Each row comes from the steps of one path. Every step used is in the known rows, and no mark comes twice. Write the path behind each row, first mark first.
Known rows
topafa/sodo/tosu: [-0.10  1.36  0.99 -0.68  0.77  0.43 -4.65  7.31  2.00 -1.19 -5.32  1.29
 -0.37  4.00  2.86 -0.45  1.64 -1.17  1.30  3.87 -0.67 -1.56  1.70 -5.49
 -0.08]
gufo/daku/sodo/tosu/falam: [ 1.06 -0.70  1.12 -1.43 -0.78  0.49 -5.37  8.22  2.83 -0.33 -1.37 -2.07
  0.64 -1.02  4.68  0.24  0.07 -1.24 -0.30 -0.41  0.04 -0.84 -0.27 -2.46
 -0.13]
topafa/falam/daku: [-5.12  1.47  1.11 -2.13 -4.46  3.10 -4.51  1.77  2.52 -0.74 -1.86  4.11
  5.72  2.16  2.73 -1.52  0.76 -3.67 -2.81  2.13 -1.82  1.63 -1.72 -3.55
 -1.63]
gufo/daku/sodo/tosu: [-0.97  1.78  3.50 -2.06 -0.09  2.75 -3.40  8.63  2.02 -0.72  0.01 -0.95
  1.73  1.10  2.70 -1.26 -1.73 -1.10  0.80  2.15  1.69 -1.23  0.70 -4.28
  1.61]
daku/gufo/topafa: [-5.17  0.26 -1.91  0.22 -4.48 -5.05 -3.98  4.16  3.30  1.08 -2.38 -2.54
  0.95 -1.54  3.43 -3.09 -0.86 -1.42 -4.55  1.89  3.29 -0.62  1.36 -2.03
  2.26]
sodo/tosu/falam/topafa: [-1.04  0.13 -1.34  0.30 -1.63 -0.92 -5.96  4.16  2.19 -1.83 -2.85 -0.24
  2.68 -0.61  2.60  1.59  0.41 -1.52  0.82  1.45  2.13  0.31 -0.36 -1.91
 -1.41]
tosu/falam/topafa/sodo: [ 0.52 -4.38 -2.79 -1.17  1.15  2.42 -5.52  3.04  3.06 -3.11 -3.46  1.60
  1.97  2.23  3.93  0.64  5.29 -3.26  0.25 -1.35 -0.19 -0.52 -1.27 -1.52
 -2.29]
tosu/falam/topafa/sodo/daku: [ 4.22 -5.42 -0.69 -2.57 -1.49  4.30 -5.15  2.46  2.43 -3.30 -3.10  3.76
  4.15 -0.71  2.96 -0.35  4.54 -2.10 -1.29  2.53  1.23 -0.44 -0.11 -3.14
 -1.77]
gufo/topafa: [-1.78 -0.27 -1.15  1.64 -2.68 -3.28 -4.62  3.43  2.56  1.45 -0.47  0.56
  3.79 -4.08  4.83 -2.12  0.60 -1.29 -2.32  2.78  5.56 -0.77  0.51 -3.53
  0.31]
daku/gufo/tosu/falam: [ 0.19 -0.88 -3.19  0.04 -4.46 -2.33 -5.66  7.16  4.33 -2.01 -2.36 -4.06
  2.50 -2.53  6.13 -0.89 -1.35 -2.30 -5.26 -0.64 -2.29  0.10 -0.61 -0.20
  1.78]
falam/topafa: [-1.42  0.36 -0.46 -0.04 -1.70  0.76 -3.82  3.02  2.32 -2.23 -1.23  1.74
  5.45 -0.81  2.94  0.24  1.80 -2.06 -0.14  2.08  3.86  0.55  0.11 -2.68
 -0.14]
gufo/daku/sodo/tosu/falam/topafa: [-2.17 -1.47 -0.62 -1.29 -1.14  2.80 -5.49  4.74  2.33 -2.29 -0.56 -1.29
  2.80 -0.83  2.26  0.69 -0.78 -2.10  0.84 -0.90  2.36  0.14 -1.85 -0.96
 -1.31]
sodo/daku/gufo/tosu/falam: [ 2.44 -1.87 -2.45 -0.75 -5.32 -1.04 -5.75  6.73  4.10 -2.48 -2.55 -2.86
  3.65 -3.85  5.49 -1.26 -1.47 -1.93 -5.57  0.99 -1.99  0.19 -0.34 -0.60
  1.73]
gufo/tosu/falam/topafa: [ 0.30 -2.15 -3.57  0.79 -2.87  0.59 -6.28  3.72  3.10 -3.69 -0.78 -0.85
  6.08 -3.47  4.50  0.74 -0.74 -2.81 -1.93  0.12  1.98  0.74 -2.26 -0.01
 -0.92]
sodo/tosu/falam/topafa/gufo: [-4.80  1.84 -0.21 -1.47 -4.22  2.10 -7.05  2.64  2.08 -1.23 -0.40 -1.80
  3.91  3.61  4.06  2.35  1.84 -2.47 -0.90 -1.38  0.15  0.41 -0.68 -3.28
 -0.23]
gufo/topafa/falam/daku: [-7.05  0.03 -0.44 -1.09 -5.35  1.97 -5.22  0.21  2.26  0.32 -1.29  2.96
  5.94  0.28  2.47 -2.60 -0.69 -3.60 -3.60  2.26  0.46  1.31 -2.53 -2.91
 -2.41]
falam/daku/sodo/tosu: [-1.17  1.12  3.65 -2.63 -0.16  2.98 -2.93  7.51  1.41  0.01 -0.71  0.34
  3.06  3.84  1.62 -0.95 -2.10 -1.39 -1.11  2.43  0.04 -0.62  0.96 -3.76
  0.79]
tosu/falam/daku/gufo/topafa/sodo: [-3.77 -4.21 -3.13 -1.86 -2.86  0.58 -5.32  2.98  3.68 -0.10 -3.26 -1.10
 -0.79  2.62  3.05 -2.39  2.04 -3.59 -3.87 -1.72 -1.33 -0.78 -0.98 -0.75
 -0.40]
tosu/gufo/topafa/falam/daku/sodo: [-4.34 -2.92  0.89 -3.56 -3.57  3.64 -4.36  2.81  1.72 -1.11 -0.70 -0.43
  6.08  2.82  4.17 -2.76 -0.79 -3.52 -5.13  0.54 -0.79 -0.69 -2.10 -0.55
 -0.58]
falam/daku: [-1.66  1.00  2.45 -1.67 -3.51  3.53 -3.29  4.42  2.94  0.15  1.00  3.32
  4.58  0.26  2.65 -0.75  0.80 -3.12 -2.77  1.40 -0.01  0.78  0.15 -3.70
  0.73]
gufo/topafa/sodo/daku: [ 2.99 -4.64 -0.31 -1.51 -1.98  2.71 -4.50  3.11  2.19 -0.82 -2.59  3.68
  3.85 -2.10  3.53 -2.60  3.23 -1.42 -2.55  4.36  2.98 -1.34  0.84 -4.51
 -0.70]
daku/falam: [-1.62 -0.50  0.06  0.27 -2.31 -3.79 -2.95  4.68  2.51 -0.21 -1.58 -1.30
 -0.04 -0.61  4.24 -0.35 -0.81 -0.69 -3.43  3.29  1.54  0.69  2.31 -2.69
 -1.18]
falam/topafa/sodo/tosu/gufo/daku: [-3.70  1.88  0.93 -1.76 -4.70  5.97 -6.65  5.99  2.32 -3.50 -3.67 -0.23
 -0.08  0.30  2.63 -1.11 -0.54 -3.39  1.36  2.12 -0.65 -1.76 -0.82 -2.35
  1.73]
topafa/falam/daku/sodo/tosu: [-3.76  1.15  2.93 -2.87 -0.90  2.71 -3.89  5.90  1.24 -0.75 -2.44  0.56
  3.74  4.83  1.77 -1.36 -2.00 -1.67 -1.10  3.01 -1.05 -0.15 -0.15 -3.78
 -0.72]
daku/falam/topafa/gufo: [-6.72  0.68 -0.33 -1.52 -4.78  2.15 -4.97  0.69  1.89 -1.22  0.79 -2.26
  3.98  4.24  3.77  1.57  0.81 -2.69 -3.00 -0.56  1.43  1.20  0.07 -2.67
 -0.59]
falam/daku/sodo: [ 0.18 -2.42  3.48 -3.83 -0.40  4.73 -1.87  5.83  2.53 -0.23  2.36  0.92
  5.83  2.65  3.59 -1.29  1.08 -2.78 -3.43 -0.81  0.51 -0.25  0.07 -2.08
  0.98]

Write each row's path
[-2.02  2.70  2.25 -1.36 -5.98  3.15 -5.61  6.85  3.23 -2.06 -1.16  0.34
  1.39 -3.65  5.62 -1.51  1.12 -3.15 -0.75  1.77  0.16 -1.43  0.10 -2.70
  3.38] => tosu/gufo/daku
[ 1.07 -2.29  1.04 -0.99 -3.90 -1.55 -2.99  3.88  1.99 -0.63 -1.57  0.71
  1.81 -2.40  3.01 -0.96 -0.75 -0.10 -4.29  5.78  2.35  0.87  2.82 -3.37
 -1.29] => sodo/daku/falam
[-5.36  0.59 -0.53 -1.42 -2.31  1.22 -4.98  5.23  2.24  0.06 -4.27 -0.40
 -1.65  4.69  0.17 -2.38 -1.90 -2.00 -1.54  2.54 -0.77 -1.12  0.62 -3.39
  0.38] => falam/daku/gufo/topafa/sodo/tosu
[-3.09 -0.60 -0.88 -0.54  0.42  0.64 -4.72  4.60  1.36 -2.39 -4.96 -0.14
 -1.11  4.97  0.44 -0.11 -0.97 -1.24  0.88  3.70  0.45 -0.33  1.09 -3.35
 -2.27] => daku/falam/topafa/sodo/tosu
[-7.85  1.92  0.03 -1.24 -6.73  1.39 -6.67  1.72  1.35 -0.20 -3.84  1.88
  3.87  1.73  1.99 -2.54 -2.72 -3.47 -3.49  3.83 -1.16  0.27 -2.07 -2.53
 -1.44] => sodo/tosu/gufo/topafa/falam/daku
[-1.90 -1.30 -2.57 -0.31 -1.66 -3.79 -6.48  6.25  3.13 -0.09 -5.76 -2.61
 -2.99  1.36  3.69 -0.73  0.50 -1.31 -1.65  0.33 -1.49 -1.18  0.47 -1.98
 -0.44] => daku/gufo/topafa/sodo/tosu/falam
[-6.32  0.48 -0.57 -0.50 -5.10  1.65 -5.16  3.33  1.67 -3.10 -2.09 -2.08
  0.16 -0.36  0.89 -0.11 -3.90 -2.20 -0.61  3.16  2.05  0.48 -0.30 -0.53
 -0.95] => sodo/tosu/gufo/daku/falam/topafa
[-4.74  3.23  2.46 -2.37 -5.30  6.39 -5.09  4.59  3.62 -0.57  2.62 -0.10
  3.14 -0.50  5.20 -0.42  2.27 -3.38 -0.62 -1.41  0.72  0.08 -1.05 -4.97
  2.34] => topafa/gufo/daku
[-1.93 -1.64 -4.13 -0.07 -3.78 -0.64 -5.71  3.93  3.48 -3.76 -1.85 -2.80
  4.32 -1.95  3.69 -0.03 -1.45 -2.78 -3.13 -0.44  0.49  0.77 -1.80  0.96
  0.26] => daku/gufo/tosu/falam/topafa
[-1.80 -0.67 -0.36 -1.90 -6.25  5.13 -6.31  4.21  3.48 -0.78  1.99 -0.49
  6.34 -0.18  4.70  0.22 -1.24 -4.47 -5.25 -2.28 -2.80  1.14 -2.65 -1.68
  0.14] => topafa/gufo/tosu/falam/daku
[-0.15  4.38  2.35 -0.19 -4.83 -2.42 -5.97  8.23  1.34 -1.64 -6.10 -0.43
  0.35  0.98  4.86 -0.52 -0.84 -1.17 -1.18  5.45 -1.31 -2.34  2.79 -3.60
  3.41] => sodo/tosu/gufo
[-0.17 -1.25  2.99 -3.47 -2.39  4.66 -3.73  7.72  2.83 -2.00  0.36 -1.51
  3.37 -0.39  5.84 -1.87  1.20 -2.77 -2.03 -0.24  0.44 -1.99 -0.41 -1.39
  3.17] => tosu/gufo/daku/sodo
[-3.77  2.62  3.74 -3.03 -1.46  4.42 -4.22  7.70  1.92 -0.57  0.54 -2.13
  2.39  3.30  3.10 -0.59 -1.11 -1.54  0.16  0.37  0.46 -1.08  0.29 -4.65
  1.95] => topafa/gufo/daku/sodo/tosu
[-6.31  0.61 -2.21  0.45 -5.96 -3.54 -6.94  1.41  1.73 -1.11 -6.05  0.38
  4.05 -0.84  6.03 -2.80  0.24 -2.35 -3.43  4.37  0.56 -0.78 -1.34 -2.43
 -1.24] => tosu/gufo/topafa/falam
[ 2.35 -3.63 -3.48 -1.45 -4.00  0.08 -5.93  6.40  4.17 -3.15 -3.56 -2.33
  2.12 -1.63  5.41 -1.39 -0.25 -2.40 -5.20  0.05 -3.08 -0.34 -0.67 -0.41
  1.07] => topafa/sodo/daku/gufo/tosu/falam
[ 0.15 -1.90 -2.13  0.37 -0.35 -2.75 -6.88  5.79  2.71  0.10 -4.61 -0.81
 -1.02  0.18  4.51  0.02  1.42 -1.27 -0.27  0.65 -0.10 -1.35 -0.06 -3.11
 -1.77] => gufo/topafa/sodo/tosu/falam
[ 3.21 -1.41 -2.67  1.01 -2.79 -1.54 -6.29  6.82  3.80 -1.84 -1.07 -1.77
  4.79 -4.57  7.27  0.00 -0.28 -2.21 -3.76  0.31 -0.46 -0.05 -1.47 -1.40
  0.32] => gufo/tosu/falam
[-4.61 -3.07 -2.22 -1.99 -2.43  1.92 -4.37  2.87  3.43 -0.29 -3.01  0.31
 -0.03  3.49  2.30 -3.07  1.67 -3.43 -3.59 -0.34 -0.52 -0.87 -0.36 -1.78
  0.38] => falam/daku/gufo/topafa/sodo
[-3.14  1.18 -1.31 -1.35 -6.00  2.75 -3.80  6.48  3.83 -2.60 -0.42 -2.25
  4.86 -0.33  2.81 -2.58 -4.63 -3.43 -6.38  1.14 -2.40  0.61 -0.73 -0.79
  3.42] => falam/daku/gufo/tosu
[-0.82  0.91  1.66 -1.31 -3.62  1.80 -5.32  5.73  2.76  0.50 -1.03  1.36
  1.98  0.40  2.25  0.36 -0.52 -2.50 -1.93  0.68 -1.76  0.78 -0.28 -2.95
 -0.55] => sodo/tosu/falam/daku
[-6.67  0.99  0.93 -1.58 -5.58  3.07 -4.44  3.59  2.99 -0.21  1.46 -2.69
 -0.07  0.49  4.02  0.02 -1.37 -2.41 -3.12 -0.16  0.48  1.07  0.13 -3.00
 -0.44] => topafa/gufo/daku/falam
[ 1.37 -3.90  2.08 -3.65 -0.44  3.84 -3.11  5.93  2.94 -0.08  1.80 -0.54
  4.85  1.77  4.29 -0.50  1.86 -2.84 -3.96 -2.50 -0.64 -0.16 -0.81 -0.97
 -0.13] => tosu/falam/daku/sodo
[-4.03 -0.96  2.38 -4.23 -1.81  8.79 -3.73  4.22  2.78 -1.75  3.91 -1.97
  5.80  2.45  4.30 -0.50  1.48 -3.35 -1.46 -3.37  1.84 -0.31 -1.70 -2.15
  1.43] => falam/topafa/gufo/daku/sodo
[-0.63 -1.23  0.55 -3.67 -3.60  0.95 -3.00  5.49  3.43 -2.26 -4.82  0.45
  0.26  2.85  2.65 -2.51  2.74 -1.39 -4.19  2.93 -1.94 -0.64  2.75 -3.20
  2.57] => topafa/sodo/daku/gufo
[-6.47  2.50  1.30 -2.30 -5.34  7.92 -5.48  2.48  3.26 -1.69  3.32  0.00
  4.38 -0.31  3.64  0.32  1.58 -4.04  0.05 -2.02  1.90  0.67 -2.01 -3.83
  1.41] => falam/topafa/gufo/daku
[-3.92  0.07  0.54 -0.83 -6.16 -0.09 -4.51  5.31  2.81 -1.50 -1.44 -2.61
 -1.55 -2.36  4.32 -1.05 -2.27 -2.27 -3.14  2.47  0.10 -0.14  0.81 -1.16
  0.54] => tosu/gufo/daku/falam
[ 1.98 -0.80  0.92 -0.92  0.29 -2.36 -5.05  8.21  2.43 -0.24 -2.67 -2.07
  1.22  0.49  4.89  0.55  0.65 -0.62 -1.13  0.52 -0.34 -0.95  0.82 -2.64
 -0.29] => daku/sodo/tosu/falam
[-0.34 -5.17 -1.13 -1.23 -4.85 -0.63 -4.90  2.86  1.56 -1.47 -3.67 -0.56
 -0.36 -0.56  3.41 -2.24 -0.80 -1.20 -5.22  4.89  1.20 -0.94  1.77 -1.76
 -1.62] => tosu/gufo/topafa/sodo/daku/falam
[-0.20 -1.51  2.85 -3.03 -0.01  5.00 -2.40  7.08  3.15 -1.05  2.76 -0.69
  4.11 -0.90  4.93 -1.81  1.68 -2.38 -1.02 -0.92  2.12 -0.86 -0.57 -2.70
  1.71] => gufo/daku/sodo
[-3.92 -0.12  0.31 -0.45 -3.96  0.67 -3.29  4.66  3.23 -0.66  0.33 -1.23
 -0.59 -2.49  3.45 -1.09 -1.51 -1.76 -2.31  1.82  1.82  1.03  0.60 -2.41
 -0.75] => gufo/daku/falam
[ 4.76 -3.24  1.46 -2.56 -1.18  3.99 -3.76  4.47  2.43 -2.09 -3.08  4.90
  3.65 -0.59  3.87 -1.71  4.56 -1.49 -1.61  4.32  0.57 -1.13  1.62 -5.17
 -0.12] => topafa/sodo/daku
[ 0.79 -4.99 -4.08 -0.79  0.47  3.55 -6.10  3.27  3.24 -4.13 -3.04  0.44
  3.75  1.18  4.11  0.18  2.52 -3.70 -0.83 -1.13 -0.53 -0.39 -2.33 -0.62
 -1.87] => gufo/tosu/falam/topafa/sodo
[-3.50 -1.46 -1.38  0.25 -2.39 -1.51 -3.52  2.04  1.96 -2.18 -1.21 -0.47
  2.62 -0.05  1.98  0.48 -1.05 -1.56 -1.83  2.63  3.42  1.43  0.57 -1.08
 -1.87] => daku/falam/topafa
[-0.67 -0.85  0.83 -2.10 -2.41  3.57 -5.68  5.43  2.86 -0.06 -2.19  1.58
  0.91  2.52  2.01  0.13  0.63 -3.12 -1.48 -0.20 -2.95  0.13 -0.77 -2.71
 -1.32] => topafa/sodo/tosu/falam/daku
[-2.96 -2.01  2.30 -3.96 -1.00  4.74 -2.65  3.73  2.13 -1.06  0.19  1.16
  6.80  4.00  3.63 -1.91  1.03 -3.15 -3.78  0.01 -1.19  0.43 -1.57 -2.03
 -1.17] => topafa/falam/daku/sodo
[-0.64  0.83  1.68 -2.79 -5.14 -1.46 -2.71  5.86  3.29 -1.32 -3.53 -0.07
  1.56 -0.17  2.84 -2.39  1.13 -0.72 -4.58  4.01 -0.21 -0.16  3.38 -3.35
  3.47] => sodo/daku/gufo
[ 0.60 -1.56 -1.94 -1.94 -4.32  2.66 -4.06  6.55  3.61 -3.96 -3.03 -1.18
  4.45 -0.42  3.60 -3.13 -2.23 -2.45 -5.52  3.40 -2.10 -0.54  0.31 -1.71
  2.98] => topafa/sodo/daku/gufo/tosu
[-0.59 -1.56 -0.80 -0.72 -0.24 -0.18 -5.23  4.85  1.92 -2.24 -1.90 -1.10
  3.25  0.66  2.81  1.18  0.08 -1.53  0.06  0.35  2.16 -0.02 -0.61 -1.09
 -1.48] => daku/sodo/tosu/falam/topafa
[-8.90  1.07 -2.99 -0.24 -5.16 -4.33 -5.42  1.20  2.72 -0.33 -5.28 -0.80
  2.81  0.76  4.17 -3.49 -0.01 -1.91 -3.97  3.13  0.33  0.42 -0.99 -2.35
 -1.21] => daku/gufo/topafa/falam
[-3.59  2.01  2.63 -2.79 -4.54  1.12 -5.68  6.58  0.89 -2.32 -5.53 -1.08
  2.68  4.66  3.88 -1.48 -1.91 -2.37 -2.86  4.08 -3.30 -1.76  0.22 -1.92
  1.35] => topafa/falam/daku/sodo/tosu/gufo
[-6.09  0.20 -1.39 -0.46 -4.48 -2.90 -6.51  2.92  0.95 -1.13 -6.10 -1.14
  4.01  1.49  4.99 -2.86 -1.57 -1.70 -2.90  4.57  0.28 -1.34 -1.27 -2.16
 -1.39] => daku/sodo/tosu/gufo/topafa/falam
[-1.74 -2.06 -0.31 -3.64 -3.70  1.97 -3.19  3.98  3.10 -3.30 -4.57  0.48
  1.20  2.74  1.22 -2.26  2.25 -1.83 -3.56  2.73 -0.95 -0.26  1.89 -2.24
  1.88] => falam/topafa/sodo/daku/gufo
[-1.55  0.18 -1.15  1.17 -5.49 -3.53 -6.19  4.25  2.10  0.35 -2.80 -0.88
  2.85 -3.47  6.06 -2.33 -0.16 -1.91 -3.49  3.53  3.45 -2.22  0.57 -2.13
  2.12] => tosu/gufo/topafa
[ 1.51 -0.84 -0.63 -0.31  0.30 -1.66 -6.24  7.09  2.72 -0.95 -5.14 -0.11
 -1.14  1.55  4.63  0.69  2.49 -1.32  0.30  0.90 -1.65 -1.13  0.61 -3.59
 -1.15] => topafa/sodo/tosu/falam
[ 0.66 -1.15 -0.78 -0.91 -4.67  3.34 -5.57  5.10  3.69 -0.88  1.29  0.59
  5.54 -2.51  4.03 -0.46 -1.78 -3.85 -4.47 -0.50 -1.89  1.00 -2.38 -1.08
 -0.11] => gufo/tosu/falam/daku
[ 0.27 -0.72  1.15 -1.59 -3.68  2.15 -4.92  4.43  3.42  0.28 -0.06  2.04
  3.44 -0.90  3.63  0.37  1.50 -3.35 -3.09 -0.88 -1.33  0.98 -0.58 -2.17
 -0.49] => tosu/falam/daku
[-0.54 -2.83 -1.58 -1.42  1.10  3.39 -4.33  2.92  2.73 -3.33 -3.28  2.34
  2.74  3.34  3.12 -0.16  4.61 -3.09  0.64  0.80  0.94 -0.66 -0.43 -2.68
 -1.21] => falam/topafa/sodo
[ 0.57  1.58  3.10 -1.52  0.95 -0.29 -3.17  8.68  1.49 -0.39 -2.24 -0.69
  2.33  2.77  3.23 -0.77 -0.87 -0.29 -0.30  3.27  1.53 -1.41  2.09 -4.29
  0.96] => daku/sodo/tosu
